What can hang from each mark
Y: V W
V: R S W
U: B C R V Y
R: U Y
B: C W
W: B U V Y
E: R
C: U
S: V

Every row comes from one small tree of marks. The marks that hang from a mark follow it in brackets, in alphabetical order. Every link used is in the known rows. Which tree was each row made from?
(in the rows, 128 means zero)
Known rows
V{R{U Y} S}: [ 99 194 120 136 123 134 135 141  86 110 106 142 143 163  70 137 128  88
  84 137  85 130  68  93 114 101 102 170 180 123 144 146 111 113 162]
B{C W{U{R} V Y}}: [154  93 137 126 134 200 110 180 106 126 159 135 176 155  75 186 100 169
  51 137  96 153  90  77 141 133 135  76 167 121 218 196  93 156 140]
W{U{C R Y} V{S}}: [112 121 161 139 124 156 114 141 129 151 135 128 181 112  63 178  93 151
  79  90 103 107  91  77 116 119 164 136 148 119 157 211  70 107 150]
S{V}: [136 141 119 155 153 164 134 155 107 122 108 125 145 121  95 107 133 119
  93 140 113 130  75  92 136 120 127 130 152 104 176 126  77 123 148]
U{B{W} C V{R} Y}: [ 72 104 162 122 102 149 124 149 131 187 120  80 155 135  93 105  83 148
 121 143 128 111  75  93  81 136 149 148  83 132 161 166  91 106 128]
C{U{B Y}}: [111 115 139 106 124 155 106 125 128 137 102 116 173 106 112 134 123 117
  91 128 111 100  76 124 112 139 163 137 144 122 175 147  81 120 125]
C{U}: [132 147 110 120 141 146 124 145 105 116 125 135 174 107 107 145 132 105
  93 138 100 128  95 115 136 135 126 128 169 101 167 132  75 113 142]
W{B{C{U{R}}} V Y}: [152 118 134 110 135 199 116 154 110 103 188 151 199 136  78 177 107 152
  36 134  89 156  85  97 153 152 143 106 186 116 214 155  49 157 133]
B{W{Y}}: [127 122 118 123 141 172 107 163  91 132 136 120 158 136  91 140 123 130
  99 149 113 130  80  91 125 133 123 107 167 116 194 153 106 133 144]
C{U{B V{R S W}}}: [116 172 149 113 114 129 114 161 105 119 139 132 126 158  70 157 107 104
 102 139  96 148  95 103 101 162  97 192 134 102 158 131  77  72 130]
V{S W{Y}}: [125 175 129 121 149 151 112 155  79 120 126 145 137 149  66 167 126  92
 100 125 111 135  75  83 123 143  96 157 189 105 186 164 100 106 160]
R{Y}: [101 153 102 128 139 151 126 145 102 131 104 127 154 134 104 118 122 120
  79 142 110 114  69 104 132 103 132 129 174 123 165 146  92 142 152]
Y{W{U{C} V{R S}}}: [132 142 148 131 135 165 107 181  82 115 174 137 158 129  66 172  79 138
 137 110  64 137  89  68 100 116 136 137 178 108 148 152  81  82 143]
S{V{W{U}}}: [163 149 137 156 150 173 123 158  92 104 106 145 136 127  94 151 139 117
  92 115 121 129  80  81 133 133 102 137 171 102 189 138  90 110 152]
V{R{Y} S W}: [ 93 195 121 128 145 121 134 158  82 111 113 140 133 182  64 149 112  81
 111 144  98 131  74  83 120 128  81 182 182 113 161 148 115 100 162]
C{U{R V}}: [131 142 120 126 122 139 131 149 142 145 134 117 180 111  83 136 112 146
  38 130 103 129 103 115 130 126 133 134 128 104 160 160  55 112 125]
R{U{C V Y}}: [101 134 148 132 102 155 140 110 119 184  84  98 175 100 108 124 114 131
  69 110 132 104  73 104 107 100 146 153 119 126 151 178  81 125 159]
R{U Y{W{V}}}: [144 139 127 128 124 191 120 132  94 128 138 125 136 137  98 145  85 147
  49 121  82 109  63  94 119  75 145 121 186 133 165 139  97 153 160]
S{V{W}}: [144 154 131 152 155 158 143 150  99 124 102 130 129 140  90 126 132 103
  96 132 130 128  75  86 139 135 100 150 154 100 185 127  91 118 163]
U{C}: [107 144 117 132 142 144 139 142 111 148 115 118 168 103 106 115 118 113
 118 130 122 115  78  92 125 126 143 132 153 109 155 154  75 121 159]
R{U{B C V{W} Y}}: [110 139 175 118  93 158 133  97 129 189  76  99 137 117 105 128 104 126
  70 102 149  90  61 103  90 129 146 173 108 136 162 175  91 125 158]
B{C W{U{R} V{S}}}: [141 115 156 141 125 183 130 184 100 125 160 133 160 174  55 188  96 152
  97 144  82 156  98  77 128 138 127 108 163 105 188 196  94 128 149]
E{R{U{C V{W}} Y}}: [119 175 125 125 108 157 139 126 117 163  84 119 140 158  85 130 116 126
  50 112 152 119  68 103 109  87 119 179 156 136 162 167  71 113 177]
U{B{W} C}: [107 117 145 128 119 164 129 142 121 162 133 103 137 125 104 107 109 137
 136 143 133 112  73  89  94 149 163 124 124 119 164 153  84 126 144]
C{U{V}}: [126 141 114 119 125 151 122 150 112 134 126 123 168 110 102 142 119 132
  71 136 102 140 101 119 131 126 122 136 148 101 160 135  62 105 132]
S{V{R{Y} W}}: [116 171 115 151 151 144 141 154  93 110 107 138 125 165  79 116 121  99
  83 137 115 131  62  77 133 119  83 167 158 121 183 130  97 121 155]
R{Y{V{S} W}}: [120 161 122 135 130 153 123 165  87 143 146 121 135 151  72 126  78 138
  93 123  83 114  53  97  83  88 135 126 189  97 152 142  80 124 141]
E{R{Y{V}}}: [115 148  95 126 139 148 129 169 114 134 105 122 159 163  85 115 107 137
  58 137 121 115  64 110 114  77 138 120 184 110 173 126  68 111 158]
U{C V}: [101 141 123 134 126 150 134 146 118 169 116 105 160 103 103 114 104 141
  97 129 126 125  89  95 120 115 140 137 128 110 148 157  62 117 151]
B{W}: [119 128 124 131 136 156 132 161 100 139 126 110 157 141  97 130 119 124
 119 155 113 124  88  96 122 133 125 118 154 106 173 143 108 122 151]
U{B C}: [106 133 135 124 128 153 127 137 127 154 110 112 147 109 112 105 113 123
 117 133 129 107  70  95 108 139 172 132 135 120 158 144  73 124 148]
W{Y}: [123 146 103 120 150 161 107 155  95 119 117 130 168 117  98 137 127 117
  77 135 107 128  76  97 136 119 131 117 174 114 185 147  91 127 146]
E{R{U{B V{W}} Y}}: [128 166 131 115 101 167 118 130 124 144  78 116 114 176  89 125 120 133
  35 129 137 116  60 119 103  94 131 169 151 146 174 143  87 117 157]
E{R{U{C} Y{V{W}}}}: [129 175 119 128 119 148 149 135 110 155  93 128 145 157  85 131 101 117
  57 102 148 106  55  95  98  88 119 153 179 119 165 147  71 112 187]

Which tree is each row?
[125 162 101 124 141 143 136 163 107 132  96 126 142 178  83 134 100 123
  64 129 133 112  64 103 115  94 110 140 188 107 183 134  80 106 171]  E{R{Y{V{W}}}}
[112 134 152 133 131 121 159 130 142 189 105 104 177 120  76 126  81 124
  65  99 146  78  67  83 104 127 130 136 126 100 170 189  80 116 162]  U{C R Y{V{W}}}
[175 130 151 130 125 178 115 175 117 124 185 126 193 113  80 143  87 176
  62 100  91 107  65  94  90 111 160  83 190  94 172 125  70 121 121]  Y{V W{B U{R}}}
[144 145 147 147 148 194 160 154  82 111 128 137 146 162  90 131 135 107
 116 145 125 153  62  88 138 159 100 150 173 102 210 120  81 149 160]  S{V{W{B{C}}}}
[110 179 148 123 145 151 154 172  65  97 146 141 162 194  64 161 124  73
 150 160  93 161  75  86 125 167  80 179 188  97 183 128 103 110 162]  V{R S W{B{C}}}
[121  78 163 113 112 168 110 133 152 154 152 106 164 134  84 156  86 169
  61 131 105 105  91 101 114 144 169 116 120 130 188 175  82 130 125]  C{U{B{W{V}} R Y}}
[124 160 133 128 116 135 125 154 132 141 142 125 169 126  55 150 111 133
  58 128  91 140 103 110 120 126 123 151 135  96 151 173  54  95 127]  C{U{R V{S}}}
[119 143 118 129 125 154 137 137 134 165 140 108 175 114  85  97  80 141
  77 113 112  95  55  92  97  95 160 125 152 129 156 187  69 147 139]  U{C R{Y{W}}}
[127 111 140 119 112 169 145 148 125 157  63 105 169 163  92 123 113 118
  63 138 123 111  51 125  96  99 155 123 148 117 192 146  82 128 159]  E{R{U{B{C} Y{V}}}}
[ 98 142 130 121 124 138 122 167 121 135 113 104 143 139  95 107 103 131
  82 158 103 133  84 101 115 126 134 142 117 119 157 116  87 100 126]  U{B V{R}}
[115 136 128 123 115 161 124 139 125 154  65  99 183 139  89 131 135 130
  50 126 126 108  78 126 115  74 136 154 140 129 171 156  85  97 157]  E{R{U{V Y}}}
[101 179 125 118 140 147 133 149  84 100 141 138 159 167  90 139 114 103
  96 141 113 124  65  85 127 136 100 166 190 123 179 111 108 122 154]  V{R{Y} W{B}}
[124 144 124 141 114 144 128 149 134 159 128 131 171 109  88 126  88 167
  38  98 122 102  64  83 104  99 157 100 162 110 154 182  54 131 143]  W{U{C R{Y{V}}}}
[ 83 147 174 122 105 147 123 122 122 182 102 102 127 134  78 134  94 121
 114 113 136 104  70  94  83 144 142 190 111 121 156 185  80 101 147]  U{B C V{S W} Y}
[146 125 131 134 138 161 113 165 125 117 140 131 172 120  81 170 105 159
  43 117  96 121 100  82 149 112 151  98 167 111 171 158  82 121 141]  W{U{R} V}
[ 90 150 138 119 119 128 117 155 105 133 121 121 181 136  70 152 113 109
  99 135  81 136  99 113 108 125 100 179 137 105 152 161  77  75 128]  C{U{V{R S} Y}}
[149 151 124 146 156 174 119 150  95 116 112 140 132 134  82 135 131 113
  75 124 130 135  67  79 138 134 101 142 166 110 205 146  87 126 156]  S{V{W{Y}}}
[143 170 129 125 122 155 137 147 108 137  84 114 146 161  82 147 132 115
  58 127 134 128  87 109 123  96 101 167 160 116 172 137  90  90 172]  E{R{U{V{W}}}}
[115 163 150 128  99 163 119 143 132 159 103 112 130 145  70 118 122 131
  88 122 129 128  72 106  83 104 161 173 131 125 143 156  53  85 158]  E{R{U{B C V{S}}}}
[120 132 133 128 117 149 140 133 123 175  80 107 189 125  90 123 113 124
  71 103 142  93  64 108  95  83 150 139 151 112 161 156  66 101 173]  E{R{U{C Y{V}}}}
[ 88 147 133 136 132 152 121 172  83 117 160 129 126 193  60 158  86 135
 107 157  80 146  89  70 123 119 110 145 166 120 163 150 107 113 152]  B{W{V{R{Y} S}}}
[106  95 154 126 117 158 123 150 121 172 115  91 149 142  99 121  91 154
  99 141 125  93  64 103  85 132 158 106 127 108 181 144 101 127 136]  U{B{W} Y{V}}
[133 144 134 135 138 169 104 174  85 100 138 146 146 137  78 192 114 141
  96 124  78 139 100  82 135 120 138 126 191 103 164 148  86  99 153]  W{U V{S}}
[130 118 131 116 147 207 115 162  80 105 167 142 172 150  95 167 106 147
  74 149  98 157  75  87 150 140 140 108 197 120 211 133  75 162 151]  W{B{C} V Y}
[138 144 143 140 136 155 110 169 113 110 149 143 158 134  56 184 107 150
  61 116  82 127 101  79 137 120 143 119 175 103 164 174  81 105 147]  W{U{R} V{S}}
[ 80 112 153 121 106 158 116 122 138 186  93  89 156 102 110 104  97 149
  90 123 137  96  68 106  93 122 175 145  97 130 156 171  67 125 132]  U{B C V Y}
[112 187 130 127 149 117 139 172  82 110 121 135 144 171  60 153 122  67
 132 145  95 136  88  80 123 144  77 180 171  94 162 139 115  80 164]  V{R S W}
[112 150 143 129 114 134 142 128 148 183 122 118 128 141  82 107  68 144
  46 111 144  89  50  83  91 129 154 131 133 118 163 169  65 141 151]  U{B C R{Y{V{W}}}}
[146 140 127 115 137 196  81 163  85  88 151 152 184 104 105 167 144 146
  75 116 107 135  74  95 129 133 147 106 211 118 195 128  82 125 134]  W{B U Y}
[105 133 119 124 123 157 144 141 139 148 102 117 152 156  90 102 104 128
  56 157 109 115  53 108 123 121 160 118 140 135 184 178  81 174 137]  U{B{C} R{Y}}
[153 131 133 108 132 170 143 184  80 110 192 132 198 143  89 141  89 126
 118 142  67 151  68 108 100 142 114 116 186  81 181  93  64 119 126]  Y{V{R} W{B{C{U}}}}
[133 131 158 117 114 194 125 128 113 149 127 106 205 119  95 120 123 131
 112  99 122  89  51 113  78  90 173 152 177 133 171 144  74 112 158]  E{R{U{C Y{W{B}}}}}
[167 131 127 129 132 170 114 181  92 127 139 121 170 109 100 148  92 155
  90 112  85 114  71  99  96  99 141  86 186  87 166 126  81 111 133]  Y{V W{U}}
[119 120 144 123 127 161 104 164 114 116 139 134 147 119 101 152  96 150
  97 123 100 128  89  72 117 137 164 124 146 123 160 133  76 100 142]  W{U{B C} V{R}}
